Each row was made from one walk, in order. Every step used is in the known rows, and no mark comes twice. Write each row's walk.
(in the rows, 128 means zero)
Known rows:
T-R-Y: [172  95 172 141 121 109 108 110 181  98 172 154  91  82 156 115 152 126
 126 104 110 106 144 109 144 149 117  67 156 128 131 107 117 163 105  96
 126 125  64  84  91 117 200 146 126 102 126 163 107 129  76 111 140 156
 142  96 143 143 153 134 103 189 163 124]
P-K: [155 111 156  98 174 156 129 117 176 113 122 135 118  72 175 134 135  78
 113 120 137 131  99 114  94 161 144 140 118 135 151 132 155 123 142 106
 104 140 107  97 171 142 151 144  91 114 128 112 140 116  95 109 189 176
 173 109 106 148 127  76 112 132 138 120]
T-R-Y-J-P-K-Q: [173  79 168 156 126 107 123 147 209 137 157 155 107  47 165  91 163 116
  71 103  67 123 133 103 122 148 119  60 126 107 138 104  93 162 109 102
  98 154  81  88  77 119 195 156 107 128 139 149 130 143 123 108 169 144
 132  98 118 168 168  77  85 169 155 110]
B-R-Y: [129 110 181 111 116 123 122 110 179  87 146 153 110 100 137 103 163 107
 167 144 121 105 102 112  93 139 124  91 103 128 122  78  76 157 117 111
 155 113  69  73  86  89 184 115 145 129 109 116 105 130  88 135 117 143
 150 106 126 146 124 127 129 188 130 126]
Q-K-P-J-Y: [157 117 161 124 175  90 134 128 118 108 138 135  74  54 179 115 160  97
 108 129  96 132  87 124 147 119 135 102 166 141 111 139 135 116 126 104
  63 122 124  91 138 114 155  87  69 119 157 151 130 121 112 134 170 129
 169 129 119 137 138  54 143 123 177 125]
Q-K: [146 134 148  96 162 108 153 138 133 108 149 151  70  73 138 112 137  94
  92 147 114 128 104 110 122 138 161 121 176 151 117 146 156 116 140  83
  96  99 110  78 166 138 182 110  83  88 150 152 140 118  45 110 182 159
 152 123 145 148 122  85 118 139 152 120]
B-R-T: [135  97 166  89 132 128 119 124 179  88 155 170 132 112 136 108 147  94
 147 133 105  97  94 125  98 154 131  78  90 134 121  96  95 149 145 117
 132 135  73  70 126  83 167 110 133 112 146 101 122 104  67 153 130 155
 147  70 150 159 123 115 126 155 125 109]
Q-K-P-J-L: [148 129 141 134 178 112 139 150 111 115 117 129  72  78 192 104 151 103
  92 131 106 131 106 108 144 144 129 120 174 144 131 141 143 108 141 104
  83 128 123  85 138 108 150  98  56 122 172 139 136 125  90 120 181 157
 157 133 141 144 127  34 144  99 164 122]
H-K-P-J-Y-R-B: [197 125 210 170 186 154 149 140 182  73  97 159 131  84 184 127 127  91
 116 136  98 122 132 128 134 131 116 116 135 149 112 113 109 108 129 125
  71 170 102  87 117  87 169  80 105 126 135 120 134 123 115 150 141 144
 133  94  94 124 135  52 152 137 150 104]
J-P-K: [171  98 151 135 160 130 134 142 202 113 111 137 112  65 167 116 147  89
  91 122 121 134  75 108  96 122 135 130 120 135 138 148 127 157 152 112
 108 128 107 103 162 143 182  97 117 131 135 115 129  98 106 144 175 158
 159 102 119 176 144  67 110 115 168 117]
B-R-Y-J: [116 108 191 128 114 127 148 140 176  96 144 156 106 104 132  86 168 100
 136 151  93 111 100 113  76 149 133  76  95 128 115  80  59 147 108 118
 155 128  75  76  81  84 187 113 142 131 116 111 117 133  96 136 112 119
 133  95 115 147 131 119 138 187 114 104]
T-R-Y-C: [149  82 167 142 107 109 104 114 189 129 167 143  87  77 149 112 150 117
  95 108 121  93 144 119 139 143 117  62 138 122 109 102 111 139  95 101
 140 126  61  81  99 119 191 141 136  92 126 168  95 131  78 108 133 162
 155  85 137 134 159 117  96 179 166 114]
A-V: [153 120 161  53 156 120 155 146 166  88 153 149  77  98 143 125 135 108
 142 131 127 112 117 110  79 142 136 117 125 167 166 171 157 147 116 123
  81 141 106  65 170 132 165 148 106  96 141 134 141  84  77 127 140 175
 154  90 150 107 123  86 126 143 118 138]
Y-J-P-K-Q: [149 101 153 137 164 134 178 189 208 128 119 143 111  66 146  88 143  77
  39 126  77 149 100  97  61 150 150 106  99 123 130 151 100 138 143 113
  91 164 120  96 143 137 185 113 102 130 147 108 148 110 124 124 177 126
 126  80 105 169 144  35 120 119 132  95]
P-J: [134 118 165 125 185 136 147 109 181  96 131 106 106 124 156 126 139  83
 121 129 148 159  95 111  93 157 140 148 143 125 126 124 152 108 147 118
 104 116  97  80 162 106 160 118  80  89 126 142 127 131 112 115 141 160
 181  77 128 103  87  92 167 152 145 126]
T-R-Y-C-A-V: [143  85 172 129 114 113 111 122 182 126 164 136  87  88 166 122 152 131
 106  93 133  96 140 111 135 154 125  68 132 136 106 114 102 140  86 107
 130 145  69  56 110 117 178 152 132  88 135 163  93 126  81 110 132 181
 155  76 156 131 169 116  88 170 130 115]
C-Y: [147 125 161 112 115 128 129  78 214  62 159 119  86  95 121 136 112  94
 138 135 136 137 114 112 100 145 157 103 132 141 138 129 132 119 119  97
 122 153  71  79 125 118 209 116 129 100  91 142 120 122  61 123  99 146
 128 125 173 122 112 107 146 168 170 127]
V-A-C-Y-R: [125 120 153 110 125 110 158 116 193  64 143 128 112 117 103 114 102 107
 113 146 158 136 111  88 118 149 164 115 125 129  97 126 123 118 146 158
 127 168  85 107 149 113 227 128 126 112 103 131 115 142  77 128 101 163
 131  87 213 121 118 131 116 159 152  99]
T-R-Y-J: [162  94 181 158 122 114 134 140 182 108 172 153  85  89 155  96 158 121
  96 108  85 113 143 111 129 154 127  51 143 126 125 108 100 151  96 103
 127 141  68  88  87 112 203 145 126 106 134 158 118 129  85 114 133 134
 125  84 131 140 158 121 108 192 147 109]
Q-K-P: [158 131 142 112 171 103 139 143 109 108 132 152  71  49 160 100 146  96
 101 128 109 116 102 117 147 123 138 105 175 152 118 164 135 132 139 103
  74 113 123  95 168 133 171  72  83 109 166 136 125  98  66 133 185 141
 146 124 133 151 138  54 135 107 173 129]
V-A-C-Y-R-B: [127 112 154 113 125 124 173 126 209  59 138 139 107 117 101 111  92 101
 102 155 149 141 127  98 115 146 167 121 115 127  93 115 116 102 159 157
 121 169  79 103 146 112 222 131 125 104  97 129 117 139  90 135  91 171
 109  89 214 119 119 113 128 163 145 100]
H-K-P-J-Y: [197 130 201 161 185 144 124 115 170  74 111 150 124  82 177 146 136  89
 140 137  94 125 100 112 144 130 109 107 150 147 120 137 135 130 121 120
  80 171 119  89 120  90 158  72 119 142 133 126 131 120 112 136 156 119
 164 102  97 127 136  81 143 132 169 111]
Y-C: [111 107 143 104 140 137 145 134 181 127 133 125  90  99 120 116 126  73
  70 134 152 109 118 125  84 146 142 111 113 141  92 139 133 105 127 112
 144 128  86  82 175 139 166 101 138  77 128 131  94 101  67 118 133 162
 163  61 129 125 125  78 123 129 143 107]
L-J-Y-C: [138 102 158 131 134 110 140 119 157  55 140 159  98  68 155 122 107  95
  51 151 116 118  99 122  63 115 121  81 122 111  96  95 104 113 110 113
 119 144  95  71 126 107 166 111 140 106 106 144 116 121 104 123 110 131
 178  77 133 132 141  66 124 145 150  89]
Y-J-P: [148 111 165 152 154 127 191 194 195 101 131 144  87 105 132  84 143  84
  56 134  87 138  97 104  67 131 152  94 118 139 106 161  87 143 134 121
 123 145 106 100 149 129 206  76 135 112 145 118 128  87  96 154 128 104
 107  63 122 157 143  78 141 129 139  93]
C-A-V: [132 125 153  85 171 156 158 145 165  67 137 133  91 116 163 139 126 113
 139 102 171 131 118  91  89 173 152 133 133 165 116 173 118 138 124 112
 117 162 110  42 185 130 162 116 115  82 144 117 113  86  77 126 147 194
 139  54 171 140 131 107 130 133  88 122]
K-P: [163 121 142 125 175 133 131 132 148  84 123 141  88  78 162 108 141  90
 135 104 129 108 117 119 124 135 118 100 141 151 128 171 113 158 138 132
  98 146 105 111 164 131 173  60 122 119 147 108  99  73  94 148 146 132
 131  77 124 146 137  66 154 103 169 137]
L-J-P: [159 108 147 166 156 110 148 139 159  45 115 151 116  77 157  99 112 104
  58 148 119 139  81 101  67 101 120 121 156 116 119 124 103 158 157 127
  98 110 107  78 164 112 187  73 129 122 129 134 129 102  97 145 131 139
 164  76 155 158 128  61 140 117 165 108]
Q-K-P-J-Y-C-A: [128 107 160 138 174 105 135 132 119 128 125 119  78  64 186 118 153  92
  84 119 126 130  83 124 146 130 144 105 155 140  72 140 111  95 122 100
  89 139 126  73 153 113 148  76  78 102 158 142 108 124 109 132 166 143
 175 104 123 147 144  51 139 108 160 109]
C-A: [131 127 145 123 176 167 154 127 171  62 127 129 103 126 156 137 120  97
 123 101 181 145 118  90 102 183 160 133 143 149  86 156 107 126 144  95
 152 154  98  62 185 133 178  83 126  79 136 111  95  93  69 121 149 176
 129  47 161 162 125 122 138 138 107 111]
J-L: [156 140 121 114 143 156 149 169 175  72 124 150  78 132 164 119 123 115
  98 131 122 121 155  90  89 189 117 107 131 148 153 131 137 124 130  87
 161 163  74  79 104 122 184 145 118 121 144 114 123 103  61 107 137 174
 114  95 167 157 126  80 119 129 123 104]
Q-K-P-J: [147 122 153 128 187 103 138 134 112 121 127 125  80  65 174 103 156  91
 103 131 116 135  89 117 144 124 139 127 180 143 119 147 144 116 144 112
  60 111 130  90 168 116 151  82  56 110 166 145 134 118  95 125 183 144
 169 124 126 134 122  45 154 110 174 131]
B-R: [129 117 151 117 142 140 134 146 159  93 144 150 125 117 127  99 162  99
 155 167 125 106 103 108  93 150 146 108  93 145 116  96  92 156 136 125
 143 106  78  82 147  96 173  94 155 119 128 109 111 128  67 143 157 143
 160  91 134 149 117 128 142 159 109 116]
L-J-P-K-Q: [161  99 137 150 168 118 136 131 172  75 106 152 139  39 170 102 113  95
  46 142 112 153  83  94  61 118 117 132 133  99 142 112 111 153 165 125
  66 130 121  74 158 118 163 111  94 138 128 122 143 124 127 116 181 161
 176  93 137 166 129  17 119 107 158 111]
V-A-C: [126 122 137 101 153 125 160 132 174  68 144 143 106 121 100 120 112  99
 118 148 151 141 102  81 119 153 145 122 134 128  97 152 144 137 164 156
 130 157 104 113 171 129 199 120 132 114 118 128 111 117  90 122 135 153
 145  66 191 128 122 138 111 149 145 106]
A-C: [129 127 160  88 140 144 151 104 169  64 181 157 102 106 104 120 114  96
  96 141 142 109 132 108 100 141 106 115 110 155 120 151 145 144 149 142
 103 131 103 128 167 145 188 120 133  94  89 127 131  97  74 128 120 160
 153  36 142  92 136 126 109 144 161 128]
L-J-P-K: [164 100 152 162 168 122 135 132 159  67 104 148 128  56 182 108 116  99
  54 145 117 146  70 105  69 104 119 134 140 109 134 117 115 149 156 130
  85 118 117  83 166 114 167  94 109 138 128 122 144 117 112 137 165 153
 180  97 136 166 135  41 125 108 160 105]
A-C-Y: [127 122 169  94 101 134 137  65 196  54 196 139  99 101  95 130 102 102
 111 147 142 118 123 107 103 136 114 102 106 156 128 134 141 128 130 135
 105 153  88 119 138 130 208 129 139 104  60 136 134 117  66 129  88 150
 145  73 170  82 130 129 114 159 183 131]

Write each row's walk:
[104  98 175 116 106 122 119 114 184 119 143 142 107  96 125 104 161  96
 134 149 130  96 101 121  84 137 125  84  89 125  99  70  71 133 106 118
 167 113  66  70  93  93 175 109 154 120 107 123  92 133  87 132 108 146
 162  95 123 141 128 113 122 174 127 108]  B-R-Y-C
[130  97 165  87 130 127 144 137 187  95 155 143  75  95 148 148 137 103
 100 113 142 108 117 122  82 152 139  74  88 150  78 143 101 112  82  97
 141 178  91  57 128 131 166 125 151  90 115 130  94  97 104 132 108 155
 153  62 137 140 163  97 107 151 116  92]  J-Y-C-A-V
[140 131 146 133 170 151 146 142 176  88 116 114  94 150 180 124 137 103
 103 131 133 152 127  96  85 184 121 140 137 130 148 110 151  99 139 107
 131 146  85  74 115  93 155 144  82 112 137 132 134 137 106 102 137 177
 160  92 154 119  98  72 154 138 130 113]  P-J-L
[125 119 147 105 127 120 150 101 200  59 153 130 104 113  95 130 101 101
 132 154 147 145  98  80 122 150 154 107 131 125 103 139 139 128 153 150
 129 174  91 107 148 116 216 125 137 120  95 135 113 137  83 120 108 145
 139  96 217 120 117 138 117 160 166 109]  V-A-C-Y
[192 143 182 150 179 159 130 129 162  70 104 162 126  77 159 134 124  89
 137 137 106 115 112 103 144 134 118 110 159 159 124 160 134 146 138 120
  89 163 115  93 153 110 174  55 130 136 143 112 123  97  64 134 170 131
 143  93 112 140 139  82 133 114 162 117]  H-K-P
[147 102 169 153 160 139 178 186 195 119 119 138 102  85 159  88 149  80
  49 130  82 141  86 106  70 135 153 107 106 132 125 151  98 135 134 121
 109 153 113 106 155 133 191  96 115 129 147 106 148 101 112 143 160 117
 129  85 102 166 152  59 125 120 131  92]  Y-J-P-K
[119 124 181 109 101 140 162  96 196  63 196 138  94 103  94 112 104  93
  82 150 116 123 125 109  90 140 122  88  92 151 124 135 121 118 122 145
 105 171  94 125 129 121 211 127 138 106  68 127 145 122  75 129  81 128
 130  64 156  79 138 115 123 158 167 113]  A-C-Y-J
[173  99 175 145 178 123 147 141 170  82 115 132  97  86 194 100 145  89
 118 103 117 121 130 141 116 130 120 105 115 133 108 121  88 113 128 136
  75 154  93 102 124  96 162  88  91 112 136 120 109 104 155 165 111 140
 130  81 101 124 128  37 176 129 158 123]  K-P-J-Y-R-B
[134 120 178 126 118 135 162 119 211  74 156 121  82 104 119 113 116  85
 100 137 101 143 113 109  78 152 166  84 120 139 133 131 108 110 106 105
 125 170  78  82 119 111 210 113 124 104 103 132 135 120  70 125  95 111
 109 115 156 122 120  93 152 165 150 106]  C-Y-J
[140 130 162 136 106 151 164 140 210  70 148 129  74 119 141 114 112 102
  84 141  89 141 136  99  75 171 148  78 113 140 149 121 107  98 103  94
 149 194  69  83  81 100 208 138 125 121 113 122 138 130  64 115  88 124
  92 123 175 132 129  78 143 153 137  93]  C-Y-J-L
[120 103 179 100 111 114 134  91 203 109 136 133  69  81 128 126 123  80
  95 111 142 114 122 127  85 140 116  92 131 120 104 115 117 112 103  91
 155 136  73  68  94 135 185 128 118  93 102 142  90 104  95 110  87 160
 144  85 125 125 130  86 110 169 170 113]  R-Y-C
[169  97 133 117 164 124 132 143 216 123 112 143 125  45 152 112 139  85
  84 122 111 141  94  93  88 140 133 130 109 124 146 147 128 159 161 107
  81 145 110  91 153 143 179 117  97 133 133 111 131 107 125 126 196 166
 152 100 120 179 137  37 100 114 163 125]  J-P-K-Q
[173  85 179 175 116 102 132 151 196 114 165 156  86  81 155  88 167 122
  84 108  78 115 130 105 127 132 122  49 141 121 119 114  83 167  98 105
 124 134  70  91  84 114 215 123 138 115 137 157 117 121  94 133 130 124
 120  86 132 155 170 117 102 180 161 106]  T-R-Y-J-P
[165 105 169 163 113 122 135 162 181 104 166 159  78 103 172  94 155 134
  85 107  77 105 163  99 125 166 111  49 140 126 134  98  97 144  90  92
 142 157  59  86  56 105 202 160 123 117 145 148 123 136  81 109 129 139
 111  94 144 150 166 111 100 177 136  97]  T-R-Y-J-L
[171  97 179 123 142  91 145 121 156  29 147 185 115  73 179 109 102 108
  56 117 109 115 115 136  64 122 118  78 132 115 109  87  91 121 117 116
  91 152  79  65 108  95 189 128 101 107 133 130 140 109 101 141  95 157
 149  65 145 146 131  62 125 155 139  84]  L-J-Y-R-T
[153 117 173 120 116 119 144 105 209  69 144 119 104  99 137 111 114  99
 116 124 155 125 136 127  90 146 168 110 126 148 128 111 107 106 111 117
 119 142  54  76 130 114 227 124 108  90 106 137 127 131  54 132  94 166
 117 107 168 123 105  94 145 160 148 115]  C-Y-R
[136 118 197 117 129 119 170 122 195  84 147 150  61  91 136 107 129  86
  98 108  99 134 122 113  72 148 127  81 141 121 123 124  98 126 101  93
 138 155  82  81  77 120 202 131 108 109 115 132 125 101 105 117  88 126
 103  85 113 132 133  93 126 184 148 104]  R-Y-J
[128  93 180 130 122 121 139 148 202 124 130 157 128  63 144  84 173  97
 112 145  77 120  89 102  69 143 126  83  78 111 131  75  52 158 121 115
 120 143  94  77  73  91 176 125 121 158 120 104 132 144 131 128 152 131
 140 109 100 174 141  73 111 167 121 103]  B-R-Y-J-P-K-Q
[134 107 162  91 120 104 151  99 209  61 153 141 117 115 108 119  95 103
 109 128 148 134 107 100 121 148 155  99 123 125  98 124 126 113 151 154
 121 187  78  97 136 105 224 141 112 110 116 124 122 128  78 131  85 172
 126  75 221 129 119 125 110 158 162  96]  V-A-C-Y-R-T
[139  97 168 128 177 124 130 128 156 104 124 107  89  89 194 131 156  99
 126  91 137 119  92 122 116 138 113  99 112 145  98 151  99 121 106 139
  89 177 119  80 146 100 131  87 105 118 144 120  96  99 155 150 124 143
 170  66 117 119 147  49 155 108 147 123]  K-P-J-Y-C-A-V
[174  79 184 173 125 112 122 148 195 129 156 151 100  64 178  95 171 121
  80 102  75 116 121 109 130 134 126  62 131 116 132 106  93 161 101 107
 113 144  78  97  87 117 198 140 122 128 139 149 129 132 107 124 152 133
 139 104 115 162 176 104  95 174 158 103]  T-R-Y-J-P-K
[171  92 141 142 147 153 141 160 187  96 162 165 104  97 146 103 133 112
 105 134 101 109 173 119 144 151 139  92 127 135 123 111 121 135 145 101
 103 118  67  89 147 120 182 129 135  73 133 151 108 122  73 136 164 168
 117  81 150 138 150 101 127 164 135 122]  T-R-B
[142 107 173 153 111 120 165 134 226  79 151 122  83  94 121 104 124  94
  86 141  92 147  96 110  78 127 164  82 117 136 126 140  94 127 111 107
 123 167  82  89 115 115 226  90 138 117 105 133 130 114  84 149  91  99
 104 111 160 141 134  86 148 151 168 102]  C-Y-J-P
[126 113 181 127  98 128 162 108 209  67 186 141  96  97  92 106 114  98
  68 149 108 126 112 106  87 124 120  87  93 149 117 143 109 136 127 146
 103 165  97 131 127 123 223 109 148 114  72 126 145 115  83 146  77 121
 124  65 160  98 149 110 117 149 180 110]  A-C-Y-J-P
[127  95 180 122 155 115 136 110 190 112 144 113  93 110 152 139 144  77
  96 127 131 136  98 130  87 145 136 109 106 124  95 108 132  88 110 108
 121 139  90  75 122 104 155 128 108  90 109 153 114 134 132 123 113 139
 193  77 110 106 115  86 145 163 154 105]  P-J-Y-C
[132 116 182 102 101 142 161  92 206  54 180 149 108 103 106 105  90 101
  82 146 149 109 159 129  96 135 126 117  90 154 119 109 113 103 137 142
  93 147  70 115 134 125 219 137 123  81  62 128 137 123  72 143  72 181
 113  62 167  83 128  98 126 159 159 117]  A-C-Y-R-B
[117 128 139 123 117 131 170 143 194  65 145 132  91 135 110 116 104 112
  91 158 116 149 115  70 106 171 149  94 119 125 109 129 123 112 139 147
 148 204  91 107 112 105 214 141 136 135 111 121 126 144  84 117  99 139
 113  98 217 129 133 118 116 150 140  84]  V-A-C-Y-J-L
[115 120 156 115 126 122 174 126 198  68 153 129  99 119  92 114 104  98
 107 156 125 151  95  83 110 151 160  98 121 120  96 140 123 117 144 158
 132 185  98 110 144 111 215 121 135 121 101 132 124 138  90 123 104 128
 126  89 204 118 126 128 125 163 153  95]  V-A-C-Y-J
[160 111 161 132 150 110 141 116 149  25 148 173 101  75 160 123 109 107
  80 146 107 130 103 117  68 121 119  87 135 118 117 102 108 136 115 107
 102 140  94  73 120 107 175 117 130 117 108 143 128 119 106 127 120 130
 163  89 139 143 134  81 133 158 149  99]  L-J-Y
[138 107 160 124 165  89 132 132 123 132 132 126  70  54 171 113 159  90
  84 129 105 121  88 131 138 115 136 102 151 139  96 133 130  98 120 107
  75 121 125  87 141 112 151  88  77 112 157 152 121 125 106 131 163 131
 180 121 115 131 141  38 137 113 179 118]  Q-K-P-J-Y-C
[153 113 165 113 161 150 189 173 191  78 118 155 105 110 147  82 110  87
  75 128 150 114 178 141  82 153 160 138 114 146 112 110  96  95 150 114
 107 118  63  82 159 129 202 120  96  61 134 121 124 102  80 146 119 202
  92  60 135 135 114  60 149 149 105 105]  Y-R-B
[134 121 178 104 102 128 149  83 195  59 186 137 112 101 105 109 101 106
  92 137 158 109 143 121  97 137 126 107  97 158 118 118 121 119 125 151
  99 146  77 115 138 127 225 133 125  94  72 133 140 129  63 131  81 174
 136  62 165  83 127 117 115 156 163 120]  A-C-Y-R
[124 111 155 137 122 112 169 136 209  73 145 129 100 112  95 110 114 103
  93 156 118 153  83  77 111 134 159  93 119 119  95 146 109 134 150 159
 130 182 103 117 139 114 227 107 147 130 105 128 121 129  97 142 101 118
 122  90 207 136 135 123 120 151 167  91]  V-A-C-Y-J-P
[174 112 174 108 136 106 154 145 183  67 153 165  93  93 154 110 137 105
 105 112 127 102 141 133  87 147 143  82 105 148 102 117  95 129  94 105
 127 145  66  86 108 129 212 130 123  96 122 132 122 108  94 144 106 150
 123  74 118 150 141 102 118 171 130  97]  J-Y-R
